Each row was made from one walk, in order. Every step used is in the known rows, and no mark comes twice. Write each row's walk.
In the rows, 128 means zero.
Known rows
zuver > zige > kozu: [104 119 112 119 125 121 126 126 128 177 143 138 143 125 155 165 100 162
 123 125 150 141 168 125 134 147 117 135 155 129 144 171  89 164 149 115]
fidig > sidumuk > tumebaz > zuver > rasare > pubasit: [175 121 153 114 165 173 118 135 102 101 178 189 126 147  51 112 104 174
 113 141  60 128 180 161 113 172 127 147 128 121 200 150  87 112 171 171]
pubasit > rasare > zuver: [157 147 155 121 123  89 128 131 121  98 145 129 104 160 150 117 123 162
 153 110 125 131  87 135 145 156 101 129 106  56 158 150  98 119 148  94]
lidob > tumebaz > sidumuk: [126 149 108 126 110 154 172 175 168 151 149 133 162 140 175 154  99 121
 119 163 125 161 102 128 149  97 181  71 117 129 114  94 105  89  96 109]
pubasit > rasare > zuver > zige: [171 139 135  98 141  67 144 118 149 117 152 139  68 149 132 150 107 163
 149 108 131 131  89 141 147 159 100 121 140  71 169 212  94 148 160 106]
tumebaz > sidumuk > fidig: [103 148 112 117  78 139 161 138 149 175 149 131 129 139 151 141 136 113
 128 168 133 160 132  91 123 112 137 153 133 104 111 121 192 112 139 150]
futo > kozu: [144  98 136 198 146  94 141 153 153 123 135 121 149 125 147 164 123 151
 112 131 129 106 124  63 128 128 152 140  82 125 166  89 119  90 111  96]
kozu > zige > zuver > tumebaz > sidumuk: [151 163 125 149 119 123 126 123 114 129 109  95  72  90 150  74 155 107
 197 156 182  92 107 163 133 119 157  91 127 142  23 135 111 156 120 124]
lebavaz > zuver: [123 139 106 126 160 117 139 139 158 126 117  99 157 149 161 158 137 126
  82  92 149 133  94 132 111 142 105 150 111 109  96 111 124  81 149 139]
kozu > zige > zuver: [132 126 138 144 121 105 105 138 112 123 121 133 107  88 151 144 124 105
 169  78 145 102 111 118 126 156 111  88 133  92  40  92 133 125 111 128]
fidig > sidumuk > tumebaz: [112  92 142 118 166 162 103 141  80 112 171 162 183 156 121 113 112 148
 116 145  78  87 179 124 123 130 118 105 108 133 161 131  82  81 149 144]
fidig > sidumuk > tumebaz > zuver: [135  99 139 149 153 172  99 132  79 106 127 157 204 146 106 107 102 129
 104 144  41  80 213 130 125 142 144 124 118 140 139 121 130  76 132 158]
nadusen > zuver: [ 96 128  97 138 139 132 134 131 157 119 120  87 160 150 127 170 104 121
  93  95 140 128  94 158 119 133 138 140 128 141 126  98 112 104 139 116]
kozu > zige > zuver > tumebaz > sidumuk > fidig: [124 155 112 109  89 128 135 104 127 153  94 119  51 100 141  80 165  82
 192 159 159 120 134 137 133 124 126  98 139 117  17 130 166 152 135 152]
lebavaz > zuver > rasare > pubasit: [165 162 121  89 173 119 162 152 171 126 158 125  80 144 102 167 136 170
  94  94 171 180  63 170 101 179  85 177 119  91 152 138  79 117 188 158]
rasare > zuver > dusod > nesiv: [ 85  68 195  86 158 111 111 113 112  77 106 163 144 141  91 106 120 131
 208 143 113 141 121 121 133 100  86 101 122 155 181 148 122 129 143 104]
bika > sidumuk > fidig > kibutur: [ 72 110 134 146  91 127 113 149  87  99 177 123 141  93 105 153 136  48
 120 129 140 147 150  52  83 127 109 176 151 117 139 148 179 169 114 102]
kibutur > fidig > sidumuk > tumebaz: [104 101 124  79 143 161  84 132 102 137 163 170 169 179 128  85 134 155
 115 130 129  88 208 121 110 138 102  96 136 138 164 128 123 105 139 143]
kozu > zige: [ 93 117 134 166 117 118 103 126 126 102 158 126 135 116 157 158 117 100
 145  96 127 118 126 100 114 162 117 117 143  87  79 105 149  91 132 130]
sidumuk > tumebaz: [111 120 141 118 154 165 128 132  96 145 152 174 171 150 145 128 112 130
 115 123  90 123 140  91 118 133 111 128 105 118 163 117 107  72 105 120]
lidob > tumebaz: [120 122 120 119 126 134 149 151 164 137 126 151 159 143 180 164 106 111
  89 123 118 154 110 118 163 108 137  72 109 115 135  68 108  77  89 102]
zige > zuver > dusod: [159 126 132  92 150  97 122 139 104 141 110 136 135  93 114 120 132 135
 150  99 109 112 106 116 146 104  96  72 109 139 125 131 144 139 107 103]
tumebaz > zuver > rasare > pubasit: [178 154 147 140 129 125 148 141 146 129 144 137  95 121  84 146 119 155
 104 108 109 165 116 143 124 176 137 179 124 102 170 123 135 131 135 150]
dusod > zuver > zige: [140  95 123 145 138 135 119 119 151 191 129 116 137 101 136 199 113 140
 100  95 154 113 119 100 126 118 148 123 166 152 144 149 116 136 103 155]
pubasit > rasare > zuver > tumebaz > sidumuk: [175 192 144 130 119  95 147 119 125  96 137  93  59 168 142  57 151 170
 184 184 159 128  89 178 146 121 157 127  97 104 138 188  81 151 154  90]
sidumuk > tumebaz > zuver > nadusen: [132 105 135 175 134 146 117 124 109 108 106 171 164 119 134 123 106 107
  88 106  46 128 140 124 131 121 138 135 138 162 132  64 148 117  68 142]
tumebaz > sidumuk: [125 151 121 155 112 134 152 166 130 151 164 104 146 131 154 137 118 135
 137 161 148 128 113 115 123 119 174 137 118 125 116 125 135 104 127 126]
rasare > pubasit: [138 131 134 133 148 105 150 160 116 127 172 161 127 161 108 117 122 137
 110 122 116 142  75 121 127 147 116 152  96  85 180 107  78 119 120 121]
rasare > zuver > tumebaz > sidumuk > fidig: [106 150 145  97 104 115 167 102 148 140  90 129  72 167 132  45 177 118
 173 203 130 147 113 137 125  91 105 153 108 118 120 143 140 144 141 138]
pubasit > rasare > zuver > tumebaz: [158 160 155 111 137  79 123 100 124  85 108 103  64 167 145  55 157 171
 152 146 142 119  95 165 151 132 107 132  82  86 152 172  82 137 143  84]
dusod > zuver: [130 107 142 163 121 144 101 139 125 170 128 101 170 113 152 169 125 139
 105  92 146 116 110  83 129 110 155 126 125 133 130  80 124 113  88 142]
pubasit > rasare: [163 159 117 138 113 113 124 134 123 114 169 106 118 129 165 153 117 156
 102 110 139 123 116 116 147 154 137 124 117  76 136 147 124 105 140  97]
nadusen > zuver > tumebaz > sidumuk: [111 167  84 147 140 148 158 112 165 114 101  54 114 157 128 104 134 135
 121 173 175 118  98 212 121 103 186 135 121 182 105 141  89 133 146 113]
sidumuk > fidig: [ 91 120 114 103  90 125 144 122 143 153 128 149 135 144 151 144 142 110
 101 124 106 152 140  82 133 125  86 160 128  86 127  96 194  98 126 146]
zige > kozu: [ 87 125 127 143 109 139 111 142 101 157 133 126 170 138 175 137 120 156
 125 121 149 145 159 114 128 139 124 144 118 106 128 111  95 136 130 106]
bika > sidumuk: [103 136 129 159 135 115 126 154  95 117 167 100 146 109 156 124 101 114
 138 120 136 132 118  67  98 108 135 144 105 118 137 145 127 124 111  84]
futo > kozu > zige > zuver: [161  99 136 192 139  87 117 147 126 117 116 138 103  83 142 156 120 122
 179  91 143  89 112  75 127 159 132  83 106 101  78  82 117 136 112 111]

Which walk is each row?
[134 127 140 155 138 175 120 125  94 136 124 169 196 139 130 122 104 118
  94 116  44 116 172  98 119 146 142 138 111 134 144  99 150  71  94 138]
sidumuk > tumebaz > zuver
[175 145 148 102 138 105 124 154 134 130 163 164  27  90  94 140 123 145
 183  78 166 153  82 143 115 187  92 117 143  78  94 124  87 162 154 147]
kozu > zige > zuver > rasare > pubasit
[ 84 108 128 133  89 121 117 127 124 116 147 137 144 118  99 171 170  62
  79 125 137 138 146  89 110 142 101 175 160 110 130 102 187 140 113 138]
sidumuk > fidig > kibutur
[121  99 123 107 122 167  77 120  96 125 127 163 196 170 114  82 123 138
 103 130  86  82 243 128 111 156 138 107 138 142 145 119 166 107 128 156]
kibutur > fidig > sidumuk > tumebaz > zuver
[100 138 123 144  70 135 140 148 132 135 175 127 142 118  99 164 154  64
 115 164 152 147 136  96 110 130 155 178 164 120 119 120 182 155 125 150]
tumebaz > sidumuk > fidig > kibutur
[137 145 136 172 127 148 121 122 125 175 112  64 131 114 150  98 157 146
 132 171 184 103 112 132 127  78 205 129 121 186 107 124 106 138  95 141]
dusod > zuver > tumebaz > sidumuk
[125 111 141 188 139 148 107 135  68  90 138 146 170  88 137 108  81  90
 125 104  55 137 143  82 107 107 138 133 131 173 144 111 143 148  76 102]
bika > sidumuk > tumebaz > zuver > nadusen
[111  79 162 109 154 198 102  90  74  97 109 187 212 118  79 130  96 109
 150 142  44 131 195  98 136 128 137 100 126 189 180 141 159  87 111 134]
sidumuk > tumebaz > zuver > dusod > nesiv
[151 117 112 153 136 113 148 115 157 151 110 121 150 113 124 174  93 117
  85 110  91 110 154 124 129 148 143 141 153 141 130 150 172 120 109 143]
tumebaz > zuver > zige
[129 107 181  90 140 107 101 100 102  58 140 153 110 139  93 121 110 154
 211 137 123 144 117 134 163 125  98  93 120 111 188 187 115 138 167  83]
pubasit > rasare > zuver > dusod > nesiv
[102 109  98 114 160 134 128 111 145  95 130  98 167 134  86 159 110 124
 129 100 101 129 101 160 136 115 112  99 126 163 147 135 134 119 149 104]
nadusen > zuver > dusod
[141 117 129 149 133 122 114 111 112 111 113 119 189 113 102 131 114 114
 119 115  50 122 156 104 142 122 132 101 122 147 147 128 199 105 110 120]
tumebaz > zuver > dusod
[154 150 144 108 141 112 150 153 152 130 188 146  76 128 100 145 128 173
 110 114 148 174  81 143 114 157 108 169 120 103 181 141  91 134 147 135]
zuver > rasare > pubasit
[111 101 120 136 123 151  87 120 125 219 128 118 159 109 151 190 105 173
 120  93 173 133 154 107 129 129 146 130 165 148 136 151  82 179 118 138]
dusod > zuver > zige > kozu
[138 129  86 107 184 106 162 124 179 145 122 113 130 139 145 187 122 130
  85  97 158 128 102 150 115 157 101 141 152 125 115 170 120 106 164 149]
lebavaz > zuver > zige
[116 137 108 114 128 153 139 125 196 122 124  76 106 118 117 198 109 159
  98  91 173 156  97 181 107 142 130 156 152 152 129 132 121 118 166 130]
nadusen > zuver > rasare
[141 133 133 133 135 101 103 105 118 114  82 110  72  87 148  72 157 111
 162 113 165  80 122 151 134 130 115  86 113 125  36 118 112 140 104 121]
kozu > zige > zuver > tumebaz
[ 86 154  73 113 104 158 163  93 171 136  86  84 105 159 120 105 155 104
 117 182 154 145 117 189 128  91 155 159 133 163  98 132 147 133 160 133]
nadusen > zuver > tumebaz > sidumuk > fidig
[103 144 100  84  72 160 181 153 177 167 134 164 143 152 167 154 121  93
 116 176 118 189 124 108 154  92 150  91 130 107 113  92 161  94 113 140]
lidob > tumebaz > sidumuk > fidig
[135 106 130 161 122  74  96 143 128 102 104 133  77  62 152 139 120  99
 164  59 149 114  83 135 141 125 100  82 159 122  29  67 126 175  95 139]
kozu > zige > zuver > nadusen
[128 122 106 148 110 131 120 107 134 172 104 130 170 120 135 161  92 141
 104 117 107 137 195 132 129 161 147 145 162 137 128 159 132 158 128 124]
tumebaz > zuver > zige > kozu
[ 98 110 148 103 143 100 129 126 134 162 119 162 121 162 135 127 106 162
 169 122 138 145 142 139 127 151  85 135 145 110 160 174  62 184 154 102]
rasare > zuver > zige > kozu
[135  76 133 169 150 144  88 126  92  83 116 163 179 129 105 110 101 122
 100 122  46  89 183 158 132 115 134 111 152 171 130  87 117 127 107 164]
fidig > sidumuk > tumebaz > zuver > nadusen
[111 132 136 162  77 158 105 103 121 157 125  92 119  97 100 122 196  79
 112 174 190 120 140 115 121  88 185 156 161 173 112 121 158 183  95 162]
dusod > zuver > tumebaz > sidumuk > fidig > kibutur
[ 80 147  81 131  98 149 145  97 156 104 118  78 114 138  68 122 183  62
 104 179 182 135 128 190 116 113 168 169 160 183 104 139 143 181 141 139]
nadusen > zuver > tumebaz > sidumuk > fidig > kibutur
[119 172  80  95 120 146 173 104 170 154  89  88 100 159 151  96 185 110
 106 177 162 150 117 159 124 108 122 157 117 127  77 145 167 106 168 157]
lebavaz > zuver > tumebaz > sidumuk > fidig
[154 112 124 140 132  69 123 157 133 127  83 132  96  75 154 124 125 133
 121  72 153 114  79 141 148  91 108 107 132 141  83  63 110 180  75 126]
zige > zuver > nadusen
[145  78 139 124 176 165  90 108  56  89 142 162 223 136  64  95 104 125
 135 146   4  83 223 124 136 127 128  74 121 161 176 153 151  86 144 135]
fidig > sidumuk > tumebaz > zuver > dusod
[164 132 163 129 133 139 120 144 139 173 167 129  90 107  94 173 130 188
 112  88 170 160  79 115 120 144 136 158 131 121 181 115  79 148 125 162]
dusod > zuver > rasare > pubasit
[104 100 131  89 175 144 125 103 135  91 100 117 166 128 108 165 131 120
 139 120 149 141 120 136 122 118 102 115 131 161 141 146 141  97 172 132]
lebavaz > zuver > dusod > nesiv
[126  79 113 121 125 137  74 122 115  97 108 162 162 158 112  82 124 129
  95 112  95  92 214 148 129 128 122 101 167 176 134  84 157 157 104 165]
kibutur > fidig > sidumuk > tumebaz > zuver > nadusen
[172 163 147  91 125 117 132 149 151 156 115 108  69  60 140 158 129 168
 123  94 183 126 105 133 126 133 112 126 128 134 103 123 127 143 128 135]
zige > zuver > rasare
[134 161 121 113  91 113 135 125 122 140  98 114  77  90  92  84 198  76
 127 180 186 111 135 150 124 106 148 142 135 162  80 130 156 205 101 142]
zige > zuver > tumebaz > sidumuk > fidig > kibutur
[108 160 102 115  85 135 165 112 145 160 111 114  95 139 144  77 164 113
 131 202 146 137 144 129 135  89 139 156 119 136 107 147 171 128 132 144]
zuver > tumebaz > sidumuk > fidig
[155 129 146 145 116  55 119 134 141  70 129 130  68 133 151 119 116 161
 147  85 133 138  65 154 160 125  99 124 134  86 142 124  95 170 125  99]
pubasit > rasare > zuver > nadusen
[146 164 115  87  94 120 162 122 128 184  70 120  71 113 143  68 176 108
 147 187 161 120 128 139 150  86 130 120 111 145  75 123 157 157 119 139]
zige > zuver > tumebaz > sidumuk > fidig
[141 151 152 148 130 194 115 130  84 123 165 130 151  83 120 135  91 132
 131 117  87 150 178  74  85 144 137 159 125 153 155 167 155 115 123 109]
bika > sidumuk > tumebaz > zuver > rasare
[100 128  95 133 154 130 135  97 167 102  75  67 120 151 128 109 146 137
  89 129 156 108 104 198 129 111 136 139 108 170 122 124  91 120 136 112]
nadusen > zuver > tumebaz
[146 185 130  92  85 104 153 101 136 119 117 124  41 167 138  54 168 143
 180 195 137 151 110 156 156 118 114 137 109  80 137 183 137 150 168 113]
pubasit > rasare > zuver > tumebaz > sidumuk > fidig
[115  98 170 100 156  88 129 125 116  97 125 139 143 153  99 101 131 135
 185 121  79 133 102 114 135 114  71 100 108 115 175 145 131 125 132 100]
rasare > zuver > dusod
